Each row comes from the steps of one walk. Every step used is in the known rows, and no mark comes twice. Write the walk behind each row, first mark first.
Known rows:
h/k: [ 1.07 -1.96 -1.12  3.24  1.44 -0.97  0.97 -2.72  1.97 -0.14  0.01  0.39
  0.25 -0.60 -1.50 -2.63  0.02  0.96  1.31  0.50  0.99  1.72  1.01  3.51
  1.71]
y/v/h: [-1.14 -3.00 -0.49  1.55 -1.38 -1.60  2.62 -1.23  0.17 -0.22  2.87  2.20
 -1.89 -0.92 -2.94  1.03  0.97  2.03 -0.73  0.63  1.08  2.49  2.06 -0.38
 -2.91]
v/h/k: [ 1.22 -1.21 -0.90  2.47  1.04 -1.46  1.68 -2.00  0.92  1.27  1.54  0.36
 -1.06  1.33 -2.90 -1.64  0.99  2.78  0.25  1.07  0.87  1.19  0.66  2.35
 -0.08]
k/y: [-0.05 -0.54  0.69  2.92  0.39 -1.38  1.21 -1.96  1.65 -0.19  0.59  1.78
  0.99 -2.14 -0.32 -1.08  0.24 -0.66  0.60 -0.01 -0.29  1.70  2.90  1.66
  0.11]
j/y/l: [ 0.43 -0.79  1.91  1.67  0.23 -1.45  3.10 -1.34  0.70 -2.14  2.23  3.13
 -0.53 -1.95 -1.52 -1.33  3.98 -2.42  2.81 -0.31  2.22  1.19  2.26 -0.57
 -1.12]
y/j/h/w: [ 0.83  1.35 -1.15  0.86 -0.93 -1.72  0.61 -2.65  2.14 -3.03  1.24 -0.03
 -0.78  0.89 -2.33 -3.10  1.31  0.06  0.32  0.01 -0.87 -2.73 -0.23  3.24
 -2.43]
w/h/l/y: [ 0.32 -2.77  1.16 -0.21  0.69  0.38  1.08 -0.99 -0.44  1.52 -2.19 -0.61
  0.90 -1.13  1.19 -0.80  0.82  0.21  0.75  0.33 -1.92  0.59 -0.06  2.07
 -0.27]
w/h/v: [ 0.01 -3.50 -0.30  0.29  0.70  0.36  1.05 -1.24  1.05  1.45 -2.37 -0.28
  0.35 -1.97  0.67 -0.19  1.02  1.23  2.00  1.54 -0.48  0.90  0.82  1.76
  1.57]
k/y/v/h/l: [-0.14  0.06  1.12 -0.72 -2.25 -2.63  4.04  0.45 -0.43  1.28  3.11  1.83
 -1.85 -2.72 -1.48  1.35  2.38  1.03 -1.11  0.06  0.68 -3.56  1.17 -0.90
 -2.82]
w/h/k/y: [ 0.19  0.73 -0.38  2.48  2.32 -3.29  1.14 -1.35  1.03  2.44  0.54 -0.63
  0.12 -0.92  0.69 -0.80  0.42 -0.88  3.12  1.68 -0.03 -0.75  0.94  0.75
  1.10]
y/l/h: [ 1.15 -2.73 -0.38  1.65  1.06 -3.63  4.66 -1.63 -0.63 -1.62  2.54  2.00
 -0.39  1.38 -3.50 -2.22  1.52  0.36 -0.82  1.39  0.55  2.32  1.28  0.93
 -1.80]
l/h: [ 0.33 -4.37 -0.66  2.86  0.47 -1.77  2.73 -1.98  1.02 -0.83 -0.51  1.16
  0.51  1.54 -3.01 -2.46 -0.42  1.50 -0.74  0.61 -1.13  2.93  2.51  2.54
 -0.12]
y/j/h: [ 0.74  0.54 -0.29  0.95 -0.43 -3.04  0.66 -2.26  2.58 -2.10 -1.00  0.14
  0.06  0.85 -2.60 -2.34  2.34 -0.51 -1.36  0.54 -0.32  0.29  1.49  2.25
 -1.49]
l/y: [-0.26 -3.77  0.87  2.28  0.94  0.38 -0.04 -2.51  1.13 -0.23 -0.85  0.47
  1.55 -1.13  0.19 -2.10 -0.42  0.77  0.12 -1.09 -0.96  3.72  1.72  3.15
  0.44]
v/h/k/y: [ 1.08  1.21  0.29  2.21  1.11 -2.98  1.84 -1.27  0.88  2.32  2.53  0.37
 -0.72  0.24 -1.49 -1.16  1.31  1.74  0.63  0.55  0.68 -1.45  1.02  1.34
 -0.16]
k/h: [ 1.41 -1.85  0.16  0.63 -0.92 -2.71  0.82 -2.29  0.69 -0.82  0.68  1.62
  1.03 -1.40 -1.56 -0.52  1.87 -0.21 -1.45  0.18 -0.57  3.42  2.36  0.24
 -0.47]
v/h: [ 0.12 -2.21 -0.23  2.35 -0.12 -0.26  1.70 -1.89  0.64 -0.05  0.62  1.81
 -0.70  0.82 -3.11 -0.61  0.75  2.33 -0.75  0.85  0.02  3.77  2.32  1.66
 -1.82]
w/h/l: [ 0.58 -2.07 -0.19  0.55  0.24  0.20  2.26 -1.22  0.23  0.39 -2.10  0.39
 -0.08 -1.10 -0.87 -0.32  0.84 -0.22  0.81  1.87 -0.87  1.23  0.94  1.82
 -0.70]
w/h: [-0.62 -2.63 -0.77  2.57  1.09 -0.57  0.98 -2.07  0.91 -0.02 -1.30  0.75
  0.26 -0.29 -0.77 -0.28 -0.10 -0.30  1.73  1.85 -0.74  4.42  2.19  1.08
 -0.77]
w/h/k/y/j: [ 0.58  3.11 -1.91  1.62  2.95 -3.45  0.49 -0.94  0.57  2.27  0.37 -2.15
 -0.37  1.15  1.17 -2.20  0.86 -1.38  2.04  2.04  0.02 -2.98 -0.04  1.91
 -0.75]
y/w: [ 0.22 -3.50 -1.94  2.76  0.46  0.39  0.68 -3.65  1.74 -2.88  0.40  3.03
 -0.39 -0.55 -0.73 -2.10 -0.01  0.74  1.94  1.24  0.57  3.04  2.23  0.14
 -3.41]
l/y/w/h: [-0.81 -3.67 -1.03  1.39  1.97 -0.17 -0.54 -2.81  0.32 -0.50 -0.12  0.82
  0.21  0.24  2.23 -1.20 -0.26  0.30  3.19  1.28 -1.25  2.82  0.71 -0.89
 -3.80]
k/y/w/h: [-0.57 -0.52 -1.10  1.94  1.38 -1.89  0.70 -2.36  0.82 -0.40  1.16  2.10
 -0.37 -0.87  1.62 -0.38  0.39 -1.24  3.75  2.27 -0.38  0.77  2.09 -2.25
 -4.20]
j/y/l/h: [ 0.55 -2.14  1.50  1.38  0.42 -3.39  4.75 -0.80 -0.01 -1.47  2.50  2.44
 -0.61  0.80 -2.61 -2.19  3.70 -1.23  1.81 -0.04  1.02 -0.22  2.27 -0.60
 -1.54]

Which walk is each row?
[-1.57 -3.65  0.87  0.59 -0.79 -1.62  1.44 -0.98 -0.30  1.00  2.77  1.05
 -1.08 -0.95 -0.84  0.50  0.71  2.31 -0.94 -1.01  0.03  1.87  1.22  0.19
 -2.61]
l/y/v/h
[ 0.41  0.65  0.12 -0.12 -0.40 -1.74 -0.61 -2.38  1.44 -2.01  1.16 -1.09
  0.07  0.85 -0.21 -3.62  0.99  0.38  0.28 -1.42 -2.02 -3.40 -1.21  3.54
 -2.33]
l/y/j/h/w
[-1.50 -2.74 -0.16  0.24 -1.27 -0.50  1.51 -1.29 -0.86  0.01  4.91  0.98
 -1.94 -0.69 -0.60 -0.30 -0.23  2.97  0.89 -1.48 -0.49 -1.17 -0.68  1.24
 -3.54]
l/y/v/h/w
[ 2.04 -2.55  0.65 -1.63 -1.25 -2.01  0.82 -1.41  0.91  0.56 -0.29  0.59
  1.23 -3.13 -0.15 -0.39  3.12  1.33 -1.16 -0.26 -0.35 -0.32  0.97  1.05
  1.61]
k/h/v
[-1.00 -2.34 -0.55  1.95  0.79 -0.28  0.61 -2.19  1.58 -1.65 -0.25  2.67
 -0.84 -0.20  0.99 -0.73  1.96 -1.80  6.05  1.29  0.26  1.24  2.65 -2.97
 -3.77]
j/y/w/h
[ 1.25  1.76  1.51  1.71  0.27 -5.76  1.18 -2.13  3.30  0.47  1.34  0.14
  0.50 -1.82 -1.25 -1.62  2.21 -0.64  1.10 -0.24  0.34 -2.98  1.19  0.73
  1.89]
j/h/k/y
[ 0.59 -1.97 -3.05  2.19  2.56 -1.51  0.36 -3.13  1.19 -0.36  0.54  0.68
 -1.05  0.76  0.39 -1.70  0.14  0.35  4.59  2.82  0.87  0.80  0.22 -0.72
 -2.25]
y/w/h/k
[ 1.17 -3.40  0.06 -0.04  0.12  1.23  0.62 -2.54  0.51 -1.44 -0.53  1.48
  0.30 -1.54  1.33 -2.62  0.73  1.14  1.16 -0.35 -0.63 -0.68 -0.05  1.20
 -2.91]
h/l/y/w
[ 0.74 -2.39 -1.69  0.37  0.43  0.34  1.84 -2.19  0.20 -1.26 -0.90  1.66
 -0.99 -0.44  0.17 -0.87  1.08 -0.08  2.57  2.65 -0.24  0.17  0.46 -0.84
 -4.00]
y/w/h/l
[ 1.32 -1.48  0.40  0.42 -1.08  0.44  2.91 -1.02  0.07  0.32 -0.16  1.30
 -0.99 -0.07 -3.15 -0.53  1.89  2.46 -1.70  0.76 -0.13  0.35  1.03  2.33
 -1.75]
v/h/l
[ 1.08 -3.18  1.57  0.38 -0.11  1.15  1.17 -1.57  0.39  0.04 -1.82  0.17
  1.25 -1.93  0.36 -2.17  0.70  0.83 -0.61 -1.16 -1.14  0.38  0.45  3.73
  0.38]
h/l/y
[ 0.93  0.48 -0.13  3.02  1.49 -2.56  1.28 -1.93  1.86  0.82  1.23  0.27
  0.38 -1.73 -0.13 -2.09  0.46 -0.23  1.61  0.08  0.69 -0.88  1.25  2.29
  1.80]
h/k/y
[ 1.71  1.40 -1.04  1.10  0.70 -4.31  0.47 -2.37  2.88 -0.92 -0.16 -1.34
 -0.29  1.31 -2.36 -3.35  2.40 -0.06 -0.25  0.62  0.67 -2.55 -0.03  3.03
  0.19]
y/j/h/k
[ 0.35 -3.50 -1.71  2.56  0.06 -0.61  2.71 -2.34  0.59 -1.80  1.93  1.03
 -0.36  1.76 -2.57 -3.13 -1.43  2.15  0.84  0.15 -1.79  0.13  0.81  3.66
 -1.16]
l/h/w
[-0.01 -1.37 -0.51 -0.22  1.07 -1.02  0.68 -1.42  1.09  1.12 -0.07  0.94
 -0.22 -2.44  3.11 -0.22  1.48  0.42  4.05  1.91 -0.26 -2.90  0.76 -1.74
 -1.87]
k/y/w/h/v
[ 0.70 -1.12  0.51  1.20 -0.13 -2.40  4.88 -1.09 -0.48 -2.52  4.53  2.48
 -1.48  0.82 -2.35 -2.87  2.71 -0.69  3.63 -0.50  0.35 -3.02  0.44  0.42
 -2.42]
j/y/l/h/w
[ 0.35 -1.39 -1.15  2.10 -0.66  0.92  1.85 -2.30  0.23 -0.92  2.84  1.70
 -1.55  1.09 -2.82 -1.33 -0.21  2.90  0.93  0.43 -0.58  0.90  0.49  2.52
 -2.67]
v/h/w
[ 1.82 -3.52  0.22 -0.66  0.66 -2.67  4.69 -0.74 -0.37 -0.07  1.32  0.92
 -0.21 -0.41 -2.02 -2.07  2.65  1.92 -0.65  0.96  0.73 -1.41 -0.12  1.49
  0.43]
y/l/h/v
[ 1.25 -0.09  0.44 -1.25 -0.01  0.46  1.33 -0.34 -1.13  1.28 -0.53 -1.27
 -0.44  1.96 -0.76 -2.49  2.04  2.40 -2.83 -0.21 -1.25 -2.17 -0.88  3.83
 -3.19]
v/h/l/y/j
[ 1.33  0.80  0.34  0.20  1.33 -3.96 -0.56 -2.14  2.16  0.11 -0.23 -2.45
  0.50  1.21 -0.33 -3.70  2.19  0.26 -0.42 -0.84 -0.46 -3.11 -0.94  3.36
  0.23]
l/y/j/h/k
[ 1.17  0.05 -1.48  2.62  1.80 -2.44  0.63 -3.02  1.89 -0.50  2.33  1.56
 -0.35 -1.24  0.94 -2.61  0.43  0.03  3.33  0.88  1.32 -2.03  0.93 -0.18
 -1.55]
h/k/y/w
[ 1.81  2.13  0.41  1.75  1.96 -4.40  2.86 -1.68  0.31  0.31  4.05  1.21
 -0.50 -1.90 -0.66 -1.99  2.48 -1.36  1.55  0.82  2.36 -1.64 -0.08  0.63
  0.37]
h/k/y/l
[ 0.22  1.50 -0.68  2.06  0.95 -1.39  0.65 -1.44  1.12 -0.39  0.17  0.23
  0.36 -0.25 -0.03 -2.49  0.69 -1.07 -0.36  0.38 -0.37 -0.60  2.02  2.80
 -1.53]
k/y/j
[ 1.54 -1.04  0.80  1.48  1.55 -4.63  4.77 -0.82  0.16 -0.37  3.04  1.02
 -1.01  1.24 -2.45 -3.17  3.64 -0.90  2.91  0.12  2.03 -2.65  0.69  0.15
  0.22]
j/y/l/h/k
[ 0.62  3.76 -0.26  0.53 -0.81 -3.52  0.80 -1.82  2.00 -1.95  2.42  0.10
 -0.57 -0.09 -0.83 -2.62  1.78 -1.03  0.79 -0.39 -1.21 -5.43  0.08  2.22
 -2.60]
k/y/j/h/w
[ 1.41 -0.48  0.36  2.07  0.13 -4.08  1.05 -2.77  3.30 -0.72  0.12  0.12
  0.16 -0.67 -2.78 -2.04  1.80  0.36  0.93  0.06  0.63 -0.39  0.93  1.81
  1.93]
j/h/k
[ 1.97  1.05  0.26 -0.92 -1.37 -2.35  1.75 -1.41  1.99 -1.78 -1.88 -0.20
 -0.15 -0.01 -2.63 -2.48  3.13 -0.43 -1.95  0.49 -0.45 -3.30  0.34  3.00
 -1.34]
y/j/h/l
[ 1.52 -2.07  1.65 -1.27 -1.17 -1.71  0.67 -2.66  1.79 -2.04 -0.27  1.39
  0.17 -1.52  0.20 -2.12  2.51  0.60  0.66 -0.66 -0.94 -2.74 -0.18 -0.46
 -2.97]
j/h/l/y/w
[ 1.08 -2.34  1.85 -0.49 -0.47  0.75  1.82 -0.85 -0.61  1.52 -0.36  0.17
  0.00  0.06 -1.04 -1.05  1.55  2.79 -1.82 -0.73 -1.23 -0.17  0.07  2.67
 -1.56]
v/h/l/y
[ 1.39  3.48 -1.11  1.44  1.69 -3.13  1.28 -0.77  0.37  2.10  2.18 -1.01
 -1.16  2.21 -1.19 -2.45  1.91  1.27 -0.45  1.04  0.60 -3.68 -0.01  2.40
 -1.90]
v/h/k/y/j
[-0.14 -1.84 -1.43  1.51 -0.13 -2.86  2.53 -1.27  0.53  1.14  3.56  0.84
 -2.28 -0.31 -2.73  0.03  1.09  2.44  0.38  0.71  2.03 -0.29  0.56  0.47
 -1.10]
y/v/h/k
[ 1.47  1.33 -1.68  1.75  2.33 -4.61  2.21 -0.82  0.79  1.39  1.09 -1.74
 -0.11  2.93 -0.91 -4.35  0.84  0.52 -0.43  0.75 -0.49 -4.43  0.37  3.32
 -0.45]
l/h/k/y/j
[ 1.15  2.15  1.55 -1.38 -0.65 -3.71  0.66 -0.71  2.83  0.60 -0.96 -1.07
  0.48 -2.06  0.30 -1.84  3.65 -0.14 -0.82 -0.45 -0.39 -6.19  0.61  2.13
  0.68]
k/y/j/h/v
